In the rows, zero is written as 128.
Known rows, with every way that one mark hangs from another
(K810 (K831 K255)): [140 110 132 132 141 135 132 138 128 162 115 130 134 106 125 136 124 130
 123 119 123 151  97 131 117 131 126 112 139 113 133 135 131 105 126 135
 114 114 139 166 121 122 135 127 109 123 143 126 154 122 126 125 127 107
 138 112 169 123 138]
(K588 K270 (K831 (K255 K455))): [123  79 130  98  72 131 118 127  83 148 123 129 128 136 143 124 131 145
 120 125 176 122 116 145 142 133 134  89 137 103 137 121 122 109 121 130
 140 125 118 120 127 129 140 115 146 132 132 118 116 120 106 133 105 182
 126 129 119 116 134]
(K145 K572): [120 106 125 127 170 133 137 120 135 137 130 122 137 114 128 130 139 126
 123 118 109 129 130 110 126 123 143  91 119 134 126 136 166 114 138 125
 123 144 133 110 134 127 132 135 108 124 140 139 155 121 122 128 129 115
 122 123 119 117 119]
(K270 (K145 K455 K572)): [134 116 128 141 187 138 109 126 140 132 134 124 140  97 126 132 152 113
 121 113  91 129 144 122 120 117 139  88  98 150 110 156 146 119 137 104
 142 160 127 106 134 118  98 131  96 123 140 135 155 127 122 127  92 139
 143 143 114 116 101]
(K145 K255 (K964 K823)): [118 142 119 140 149 118 129 118 100  89 111 109 139 123 150 114 162 100
 113  73 120 136 176 112 122 131 129 104 138 147 185 109 134 100 150 133
 148 154 128 146 129 138 121 140  71 118 141 153 161 123 125 117 106 143
 123 128 128 140 134]
(K572 (K823 (K455 K348 (K588 K255 K831)))): [125 157 134 110  67 115 135 114 155 111 142 158 117 122 113 136  94 123
 167 159 179 110 150 141 140 136 124 125 157 121 149 113 127 168 113 123
 118 111 118  93 114 137 121 131 147 134  89 126 124 134 135 143 158 134
 132 133  93 129 122]
(K810 K13 (K831 (K255 (K455 K348)) K572)): [135  82 112 121 128 134 105 152  82 168 138 177 129 148 135 146 123 159
 110 155 136 173 108 142 116 136 138 110 129 106 119 145  76 111 131 136
 118  63 129 199 106 123 137 127 146 124 127 125 140 124 145 110 143 106
 148 131 197 119 136]
(K831 (K255 K455) K572 K810): [132  82 118 125 118 146 115 148  87 169 122 125 130 151 147 112 140 152
 123 152  95 148 108 125 110 117 137 108 114 102 101 135  42 102 123 137
 115 101 111 198 125 131 144 119 125 134 144 107  50 118 127 113 117  85
 108 133 150 126 124]
(K572 (K823 K255 K270)): [134 185 126 122 143 113 146 125 152 121 118 108 106 163 113 131 120 122
 135 118 108 127 120 125 144 108 128 165 127 131 118 136 175 141 119 139
 128 139 142 125 137 126 129 116 107 134 136 129 136 147 133 122 118 114
 120 110 115 156 138]
(K455 K588): [132 107 122 146 145 138 149 129 152 133 124 130 142 115 122 123 124 145
 145 131 119 117 126 117 122 145 136 102 144 145 137 119 141 120 132 127
 123 144 136 155 132 132 122 130 150 123 133 144 124 129 121 126 152  72
 120 124 114 125 138]
(K964 (K588 K255)): [128 125 155 156 144 134 136 121 143 113 142 126 146 102 129 129 148  87
 119  86 154 125 102 119 132 127 142  95 120 123 160 130 173 119 133 144
 120 141 125 129 127 122 119 129 131 126 148 150 130 111 102 125 108 180
 126 122 117 115 149]
(K255 (K455 (K588 K572) K823)): [122  74 109 144 107 138 133 127 110 124 143 124 145 129 127 122 115 168
 110 153 127 111 133 132 117 133 124 126 125 143 130 104  99 139 120 120
 118 138 106 126 122 137 134 127 201 131 123 139 122 118 130 139 162 103
 112 136 111 128 130]
(K588 K270 K572 K831): [113  94 150 109  71 134 141 107 134 119 129 135 132 106 119 121 128 111
 128 102 186 112 118 130 140 152 135  85 133 111 142 124 183 108 137 127
 138 147 135  58 129 135 130 142 145 126 127 134 143 116 104 147 106 214
 122 133 118 102 123]
(K572 (K823 (K255 (K455 K588)))): [133 133 114 110 114 121 129 131 122 146 130 116 116 150 126 132 113 173
 151 152 114 124 132 138 131 111 124 144 136 146 132 118 135 144 105 129
 113 140 117 140 121 129 131 107 151 131 115 134 117 143 139 127 136  70
 104 123 106 149 134]
(K455 (K588 K255 (K831 K572)) K823): [124 112 122 151  75 141 142 118 144  94 150 137 132 114 112 117 112 119
 104 133 184 112 141 133 121 146 124 107 138 113 132 103 105 164 135 126
 116 138 111 159 125 135 127 142 153 129 124 131  93 122 123 140 156 114
 132 142 108 131  98]
(K823 K255): [138 149 131 127 144 140 139 124 157 110 115 120 120 124 130 125 136 132
 127 119 114 122 110 122 130 122 129 125 141 131 122 135 164 109 133 132
 116 127 138 152 138 128 130 123 103 123 137 134 144 135 122 124 126 112
 122 115 116 138 146]
(K455 K348 K588 (K823 K255 K270)): [133 168 101 160 149 131 158 142 155  66 121 146  94 165 117 122 102 149
 127 157 123 109 145 128 127 141 128 165 145 145 108 119  79 155 120 138
 135 100 124 164 139 131 123 130 160 121 124 124 114 139 147 129 211  83
 130 128 108 178 138]
(K270 (K145 K572) (K823 K255 K455)): [143 179 136 148 166 118 106 127 156  94 113 119 121  76 151 141 142 108
 135 126 100 121 115 135 125 115 107 171 107 139 104 142 157 124 131 101
 132 146 132  94 150 110 107 140  86 119 123 122 143 144 137 135 129 133
 163 136 116 117 123]
(K588 K255 (K270 K823) K831): [115 110 159 128  66 122 128 108 145 120 132 132 135  68 127 128 145  81
 132 101 206 112 131 135 137 154 108 120 143 105 143 123 198 124 136 132
 145 145 132  74 143 132 127 141 126 117 136 127 145 114 107 149  92 216
 149 129 137  98 131]
(K810 K13 (K831 K255 (K572 K823))): [137 114 123 110 128 121 118 144 118 202 132 136 129 131 104 146 112 118
 111 130 140 180  98 124 118 129 123 133 122 113 125 144 115 135 143 137
 110 110 141 166 107 121 132 135 103 129 124 119 126 132 135 108 114  95
 146 126 204 115 109]
(K831 (K572 (K823 K270 K455)) (K810 K13)): [126 180 128 121 137 119 122 148 128 124 140 105 132 173 131 130 117 120
 142 142  98 155 107 120 136 123 135 177 112 112  98 146 104 150 138 137
 128 119 140 134 121 129 133 126 114 146 112 106  76 150 136 107 122  85
 126 137 185 129 108]
(K964 (K588 K255 (K270 K823))): [122 117 168 151 118 119 133 120 144 127 134 128 143  72 135 127 160  68
 121  83 175 118 111 123 131 138 112 127 110 126 161 129 181 118 138 147
 136 143 128  94 139 123 118 137 135 117 153 143 129 109 103 136  99 222
 143 125 132 102 148]
(K572 (K823 K270)): [132 138 131 129 156 122 143 127 140 151 126 116 126 152 111 132 125 121
 133 120 102 120 117 116 139 116 127 146 124 134 122 129 177 141 123 138
 132 148 143 125 135 130 127 122 134 136 137 134 143 138 125 125 115 116
 117 112 116 136 135]
(K964 (K588 K831) K823): [125 109 157 158 145 102 131 129 140  83 125 134 130  72 133 128 154  78
 129  59 166 127 106 138 133 128 122  99  91 121 165 116 184 107 139 140
 122 157 117 131 108 125 119 137 143 131 154 165 153 127 107 125 116 174
 109 135 126 110 142]
(K572 (K823 K255 (K455 K348 K588))): [137 189 121 103 124 115 140 131 163 113 121 145 101 147 118 138  93 158
 165 173 117 117 140 134 130 121 123 163 144 142 130 123  98 157 112 125
 109 104 126 135 123 128 124 127 124 133  97 125 117 146 151 128 179  74
 116 127  88 151 135]
(K588 K831): [128 105 138 129 128 137 138 117 148 134 125 138 129  97 125 125 132 126
 132 110 150 119 113 127 133 136 130  91 148 120 138 120 182 110 136 121
 122 146 135 133 125 127 131 129 126 124 133 141 155 127 106 134 111 138
 125 124 121 113 138]
(K270 K823): [130 103 142 149 158 128 135 121 156 164 117 131 142  68 130 130 147 114
 130 116 109 120 118 117 115 134 110 139 125 139 125 127 167 109 135 125
 120 141 134 146 142 126 130 137 127 122 144 138 158 121 125 132 115 114
 135 119 129 107 153]
(K588 K255 K270 (K572 K823)): [118 115 154  91  57 123 135 102 131 150 141 116 138 132 105 123 119  89
 122 112 178 120 129 114 140 134 130 116 136 125 155 120 181 146 126 141
 131 144 130  36 131 141 130 134 142 130 122 128 133 115 115 144  94 217
 122 120 114 102 117]
(K270 (K145 K255 K572) K823): [131 134 122 163 178 131 117 115 110 142 122 117 142  66 142 124 166 101
 125 106  85 130 156 115 116 126 113 122 106 155 118 123 157 117 146 105
 145 158 124  90 146 120  95 149  92 101 141 132 154 124 128 128 109 155
 163 135 131 104 117]
(K572 (K823 K255 (K270 K145) K455)): [154 215 129 135 150 117 122 133 153  95 119 102 112 158 135 142 118 119
 139 127  99 117  96 136 150 108 122 191 127 135 109 136 163 153 116 117
 137 144 145 113 141 119 102 111 119 140 116 118 132 161 130 129 119 132
 140 116 106 149 129]
(K255 K455): [135  90 124 123 145 140 124 130 106 151 134 124 149 131 142 127 150 162
 127 133 108 124 113 130 131 114 133 100 132 128 128 124 158 105 124 128
 120 133 127 159 129 127 138 112 164 130 138 142 157 124 121 125 109 115
 113 118 112 121 157]
(K964 (K823 K255 (K270 (K145 K572)))): [144 173 129 173 164  95 126 136 134  36 117 116 110 135 139 129 152  84
 122  83 105 133 126 129 138 119 127 146  78 137 111 145 170 125 135 128
 154 157 130  99 141 118  93 137 112 125 158 140 144 155 138 124 137 145
 144 129 132 149 118]
(K145 K255 (K572 K823) K964): [103 147 104 106 161 127 135 107  94 149 127  93 133 147 128 122 139 112
 121 107 106 140 200 105 126 108 141 101 139 150 165 117 147 132 138 116
 142 161 124  86 133 132 128 136  49 116 119 130 155 121 137 120 107 143
 121 129 117 137  95]
(K831 (K255 K455) (K810 K13)): [126  90 122 123 120 135 105 140  80 167 123 111 137 149 147 131 139 150
 133 144 109 158 103 127 115 143 131 111 138 111 113 144  68 101 146 136
 123 100 124 143 117 124 141 108 124 127 135 110  91 126 114 106 110 106
 131 137 205 112 141]
(K823 K255 (K455 K348)): [134 186 134 114 145 128 131 130 156  80 116 150 112 131 140 132 119 145
 138 152 119 115 115 132 132 121 135 143 148 127 119 139 119 114 120 129
 115  89 136 154 131 125 130 128 109 130 116 130 146 136 139 128 156 117
 125 122  96 144 155]
(K810 (K831 (K255 K455) K572)): [141  84 117 123 126 139 113 148  88 169 132 135 140 132 140 135 132 158
 108 137 120 155 102 142 120 116 129 110 121 106 118 134 101 107 114 134
 114 104 123 211 114 121 145 119 133 130 148 121 128 120 139 120 116  96
 130 119 160 120 125]
(K831 K255 (K572 (K823 K455)) (K810 K13)): [130 152 126  97 117 124 110 144 114 171 126 118 130 149 130 132 108 124
 130 157 109 164 101 118 118 128 124 155 121 104 107 140  41 144 144 135
 107 101 128 148 112 127 138 126  86 137 109  97  44 135 130 106 117  79
 125 141 183 116 109]
(K964 (K588 K572)): [121 104 152 158 153 139 141 119 147 124 137 131 139 100 128 130 146  90
 121  88 128 125  90 117 128 128 145 100  97 127 153 125 165  97 136 133
 116 146 132 107 121 123 125 136 147 128 148 150 137 108 108 126 110 178
 115 129 121 109 143]

Rows
[122  68 133  97  66 127 123 117  92 188 134 163 100 144 112 128 105 136
 136 152 148 124 128 142 128 116 130 108 125 113 131 113  97 126 107 123
 115  94 106  91 111 133 144 124 158 140 112 115 125 117 134 133 123 174
 114 133 107 123 131]  (K588 (K572 K823) (K831 (K255 (K455 K348))))
[114 206 102 126 140 110 136 120 107  85 134  98 129 158 136 132 115 138
 152 147  92 126 189 128 150 106 145 154 108 142 122 116 116 169 119 124
 144 146 124  70 130 129 121 135 100 135 107 122 115 142 148 124 151  87
 135 130 105 161  89]  (K145 K255 (K572 (K823 K270 (K455 K588))))
[125  77 121 138 100 138 130 124 114 139 139 133 146 129 134 125 128 157
 138 138 120 119 128 132 121 134 144 102 126 134 135 115 127 113 116 118
 123 140 119 115 124 131 134 126 191 135 126 140 123 119 127 135 137 105
 114 132 115 121 135]  (K255 (K455 (K588 K572)))
[101 162 107 125 168 133 121 116 143  77 127  93 112 142 128 125 131 126
  88 106 117 130 197 127 120 110 137 127 130 148 135 149 102 129 140 109
 139 147 123 119 137 124 130 128  41 120 114 129 149 123 145 133 121 136
 125 146 115 154  78]  (K145 (K455 (K823 K255)) K572 K964)
[117  91 140 144  89 127 142 115 151 144 125 137 137  90 122 120 133 110
 147 121 145 113 131 120 124 163 117 137 117 141 135 115 139 119 133 124
 137 148 133  72 142 133 127 155 160 117 133 129 116 109 122 146 137 142
 133 133 130 101 133]  (K455 (K588 (K270 K823) K572))
[135 181 140 131 146 119 123 128 168  98 110 154 107  91 146 135 125 133
 140 145 112 115 123 135 123 126 114 177 133 131 112 137 124 116 119 125
 112  94 133 145 140 123 132 137  99 123 114 121 147 130 145 130 151 118
 141 120 110 128 165]  (K270 (K823 K255 (K455 K348)))
[134 175 132 116 148 120 130 133 144 123 132 107 133 157 127 135 116 130
 136 131 105 121 113 131 148 111 133 167 126 124 118 127 163 151 112 133
 131 140 148 120 133 126 135 118 132 146 118 128 139 144 133 127 120 110
 121 111 104 142 137]  (K572 (K823 K270 K455))
[130 109 125 130 136 135 123 136 120 157 112 116 132 134 130 126 130 128
 131 129 111 157  94 109 109 152 131 109 142 110 114 149  78 106 161 141
 119 105 136 136 125 126 133 126  94 118 135 112  86 124 112 106 119 106
 139 133 210 115 133]  (K831 K255 (K810 K13))
[129 144 131 111 115 131 139 131 147 104 122 123 148 125 137 126 120 150
 144 141 145 108 127 128 136 148 137 122 143 135 132 125 122 135 126 129
 134 141 137 122 133 132 128 131 149 132 115 132 111 129 119 136 155 104
 124 128 103 126 134]  (K823 (K455 (K588 K270)))
[122 103 120 142  92 133 130 132 128 139 117 128 121 129 128 121 119 129
 165 134 151 146 119 130 110 170 129  97 148 108 124 135  65 119 157 129
 121 114 127 112 117 127 128 130 118 117 121 109  60 132 109 117 147  88
 144 153 211 116 116]  (K455 (K588 (K831 K255 (K810 K13))))
[119  94 132 128  89 136 149 118 138 127 123 129 141 129 121 119 118 128
 135 121 152 111 131 118 128 158 142  99 135 141 145 119 135 120 131 131
 138 145 134  83 134 136 126 144 163 125 129 136 111 117 113 140 143 141
 121 131 113 114 125]  (K455 (K588 K270 K572))
[123 166 125 157 180 128 104 118 153 114 117 112 114  94 146 131 163  88
 127  89  96 133 180 130 111 123 122 141 115 157 127 165 138 112 143  90
 152 165 133  99 149 112  98 136  35 106 126 120 150 119 140 137  85 159
 156 151 131 115  92]  (K270 (K145 K455 K572 K964) (K823 K255))
[131 113 115 146 156 134 128 138 103 110 140 113 140 148 134 121 133 161
  95 134 110 114 121 132 135 114 124 147 127 129 113 116 133 135 122 131
 138 138 124 160 133 129 142 109 183 138 142 136 151 134 128 125 138 115
 116 122 117 149 145]  (K255 (K455 (K823 K270)))
[129 176 125 104 105 120 139 135 152  69 111 148 107 149 141 125 105 158
 154 158 146 107 138 138 134 147 142 140 153 135 130 129  94 135 116 131
 132  95 135 130 137 133 126 132 133 125 106 126 106 132 136 134 186 116
 126 130  96 147 140]  (K823 K255 (K455 K348 (K588 K270)))
[132  83 103 141 139 140 134 136 114 135 139 123 145 131 129 123 126 179
 110 159 121 112 137 128 120 129 116 122 140 150 131 105 101 142 123 125
 117 140 114 168 121 135 133 113 195 127 131 140 128 126 129 131 167  67
 109 130 107 134 137]  (K255 (K455 K588 K823))
[123 133 117 146 170 139 133 138 147 105 134 144 116 144 113 114 122 140
 101 135 102 117 161 122 126 126 128 145 126 141  99 137  86 140 125 129
 142 107 124 167 128 130 129 128 132 134 136 130 155 124 142 124 140 126
 131 133 106 157 128]  (K145 (K455 K348 (K823 K270)))
[106 154 113  94 154 121 121 108 104 148 134 105 129 119 120 121 134 126
 121 125  89 143 204 119 132  90 138 106 101 152 125 138 138 138 132 120
 134 156 117  83 120 133 124 135  52 127 122 132 155 124 139 120  74 132
 125 132 113 135  79]  (K145 K255 K455 (K572 K823))
[133 154 122 109 138 121 129 132 109 130 126 136  98 187 126 131 120 157
 145 153 101 122 132 136 145 100 134 165 128 135 109 128 139 139  99 138
 133 100 123 140 129 128 132 108 151 136 122 120 143 142 151 120 141 126
 109 116 104 164 153]  (K572 (K823 (K255 (K455 K348)) K270))
[135 107 108 148 131 134 121 158  84 131 138 128 132 162 134 133 123 152
  81 140 125 149 111 149 127 109 121 157 113 105  97 124  75 138 107 139
 131 101 118 216 118 127 144 121 157 140 142 113 118 129 148 122 144  98
 134 119 159 154 115]  (K810 (K831 (K255 (K455 (K823 K270))) K572))
[139  91 125 124 132 133 113 144  93 167 127 130 140 124 140 138 129 158
 122 132 121 149  99 145 126 117 125 109 134 109 129 138 125  99 114 132
 116 106 130 169 112 123 141 109 139 127 140 126 161 125 131 121 116 113
 130 111 161 127 146]  (K810 (K831 (K255 K455)))
[135 147 134  95 148 121 130 131 147 154 126 154 123 133 113 139 107 143
 144 158 112 118 123 124 130 115 127 144 138 135 131 121 128 141 114 126
 109 107 132 135 123 135 134 122 134 136 108 126 153 132 137 127 149 109
 114 117  91 126 146]  (K572 (K823 (K455 K348)))
[117  96 148 127  98 129 133 122 141 150 122 147 131  80 128 117 144 105
 121 110 169 120 125 128 128 148 115 123 120 111 124 121 160 118 132 127
 132 141 130 134 137 132 132 149 129 121 137 130 124 114 113 138 106 163
 137 134 127  96 118]  (K588 (K270 K823) (K831 K572))
[122 115 146 116  77 139 124 101 130 148 137 114 139 155 115 122 129  69
 119  86 178 116 139 114 134 148 129 109 148 141 178 122 172 141 137 114
 157 166 135  30 142 134 100 133 127 119 111 123 128 115 114 145  86 252
 142 132 117  96 107]  (K588 K255 (K270 (K145 K964)) (K572 K823))
[118  91 147  77  55 122 125 110  97 150 153 151 129 156 113 126 112 121
 131 147 172 114 145 128 140 122 133 114 129 127 146 113 147 143 108 139
 138 104 109  49 128 142 136 128 178 136 114 124 139 108 131 141 112 221
 115 121 102 114 131]  (K588 (K255 (K455 K348)) K270 (K572 K823))
[131 217 133 112  99 117 128 128 147  82 126 117 101 161 127 136 107 117
 138 129 142 125 115 150 157 102 135 178 118  98 107 134 150 156 111 127
 124 132 136 137 128 126 137 122  98 151 111 116 111 155 141 129 119 123
 130 127  98 154 104]  (K588 (K831 (K572 (K823 K255 K270 K455))))
[148 117 120 165 133 139 119 135 106  97 146 143 131 155 131 126 131 127
 102 144 130 108 124 132 131 131 123 137 139 127 113 118 115 154 118 123
 151 108 113 140 135 128 106 116 201 128 136 127 143 130 135 138 150 179
 145 126 108 139 146]  (K588 (K255 (K455 K348 (K823 (K270 K145)))))
[129 123 128 112 142 135 127 138 129 181 137 121 137 144 108 119 128 121
 137 141 109 161 108 104 111 134 127 130 124 127 119 136 119 138 152 134
 110 122 132 138 113 133 133 130 114 128 124 121  91 132 122 106 113  87
 116 135 195 104 111]  (K831 (K572 K823) (K810 K13))
[133  73 110 125 134 147 123 151  86 153 122 140 114 155 128 113 114 169
 113 175 101 128 127 126 104 121 115 127 139 120 106 117   8 123 121 134
 115  71  98 174 118 133 144 115 154 124 131 102  89 115 135 119 172 107
 111 132 144 136 139]  (K831 (K255 (K455 K348 K823)) K810)
[122 135 103 149 116 108 122 133 114  69 118 116 123 144 158 125 147 141
 137 100 132 127 162 140 128 132 126 130 137 145 169 118 114 113 127 128
 139 149 119 161 126 131 129 119 134 124 130 147 129 134 138 125 144  90
 108 137 122 155 139]  (K145 (K964 (K823 (K255 (K455 K588)))))
[130 127 114 153 170 139 150 139 143 106 129 146 121 150 115 122 116 139
 102 141 112 110 130 118 126 133 128 148 135 138 110 118 111 136 129 135
 133 102 126 164 136 133 128 134 161 128 142 131 153 128 133 130 175 123
 125 120 109 146 146]  (K455 K348 (K823 K270))
[112 103 132 134  70 119 116 120 145 150 112 141 116  84 128 120 132 115
 140 120 169 122 162 144 125 156 109 123 119 125 123 139  78 124 132 119
 146 139 121 110 133 126 126 135 102 119 126 115  88 115 117 144 103 139
 147 151 134 120 105]  (K145 (K455 (K588 (K270 K823) (K831 K255))))
[135 163 135  96 141 117 111 142 134 154 146 131 143 123 115 154 115 133
 121 140 134 167  98 138 130 122 122 156 128 114 129 142 157 150 138 127
 108 119 149 147  99 126 137 129 118 137 104 134 162 141 141 120 117  95
 138 124 189 110 112]  (K810 K13 (K831 (K572 (K823 K455))))
